Each row was made from one walk, in order. Every step used is in the known rows, and no mark comes twice. Write each row's walk.
In the rows, 128 means zero.
Known rows
j > s: [156  99 118 172 126 130 104 179  84  85 159  90  89 137  93 102]
s > e > h: [131  95 152 130 139 156 167 155 135 129 114 117  71  84 130  99]
h > j > s > e: [150  89  93 168 130 109 133 155 109 128 123  74 107  85 116  55]
j > h > w: [154  86 166 134 128 161 158 108 101  88 153 146 154  91 106 132]
e > h > j > s: [129  91 117 155 139 135 101 131  85 108 141  91 107 112 156  60]
s > e > h > j: [109  77 128 138 148 152 146  96 106 143 104  98 110  68 146  70]
s > j: [131 118 120 137 137 163 136 156 132 113 112  69  87  95  78 103]
j > s > e > h: [139 101 142 135 136 141 151 166 131 122 123 111  75  92 151  76]
w > h > u: [119  69 140 112 114 168 136  80 114  93 156 131 131  90  56 174]
z > w > h > u: [108  56 126 114  98 171 127  80 110 102 169 139 141  84  59 177]
e > h > u: [110  62 159 114 132 162 128  88 123  90 145 136 121  86  96 147]
z > j > s > e > h > w: [156 105 155 142 127 157 168 137 118 115 139 128 121  85 149  98]
e > h > j: [105  76 138 138 149 165 133  89  92 130 114 105 107  85 138  89]
w > h: [135 106 138 126 114 182 160 134 102 115 144 119  82 113  62 166]
z > w > h > j > s > e: [141  85  83 157 114 120 136 147 110 139 133  85 114  79 122  63]
s > j > h > u: [115  68 146 101 131 135 125  61 124 100 140 118 159  72  98 107]
e > h: [124  94 167 130 140 174 150 147 114 110 129 126  70 107 119 127]
e > h > w > z > j: [157 114 152 139  79 129 181 111  83 175 154  89  88 127  81  84]

Which walk is each row?
[161 113 138  99  63 144 169 107 129 126 161 103 116 111  69  93]
s > j > h > w > z
[149 101 157 122 132 164 158 106 120  95 139 129 156  79 121 110]
s > j > h > w
[127  76 140 110 103 122 143  87 129 130 148 110 119  84 115  86]
w > z > j > s > e > h > u
[128  86  94 155 116 141 101 125  75 116 158  94 119 111 130  81]
z > w > h > j > s
[161 115 145 139  78 119 189 115  92 185 146  85  88 115  87  71]
s > e > h > w > z > j
[122  71 145 122 127 128 136  93 122 120 140 116 125  77 126  96]
z > j > s > e > h > u
[119  86 119 129  92 187 149 134  97 127 162 132  98 104  65 172]
z > w > h
[130 103 148 112 140 134 146 109 117 125 121 101 124  86 120  70]
s > j > h
[145 111 141 128 111 123 164 151 125 154 130  96  69 101 147  51]
w > z > j > s > e > h
[122  58 157 121 127 116 135  52  88 124 153 123 158  86  93 108]
z > j > h > u
[164 101 144 108  61 141 169 108 115 120 170 115 115 119  59 109]
j > h > w > z
[163 112 142 150  75 123 177 115  76 171 158  81  92 131  58  91]
h > w > z > j
[141  89 165 139 132 108 160  94  65 159 139 109 122 108 114  70]
z > j > h
[154 101 153 137 128 168 161 146 129  93 140 136 121  82 142 114]
j > s > e > h > w
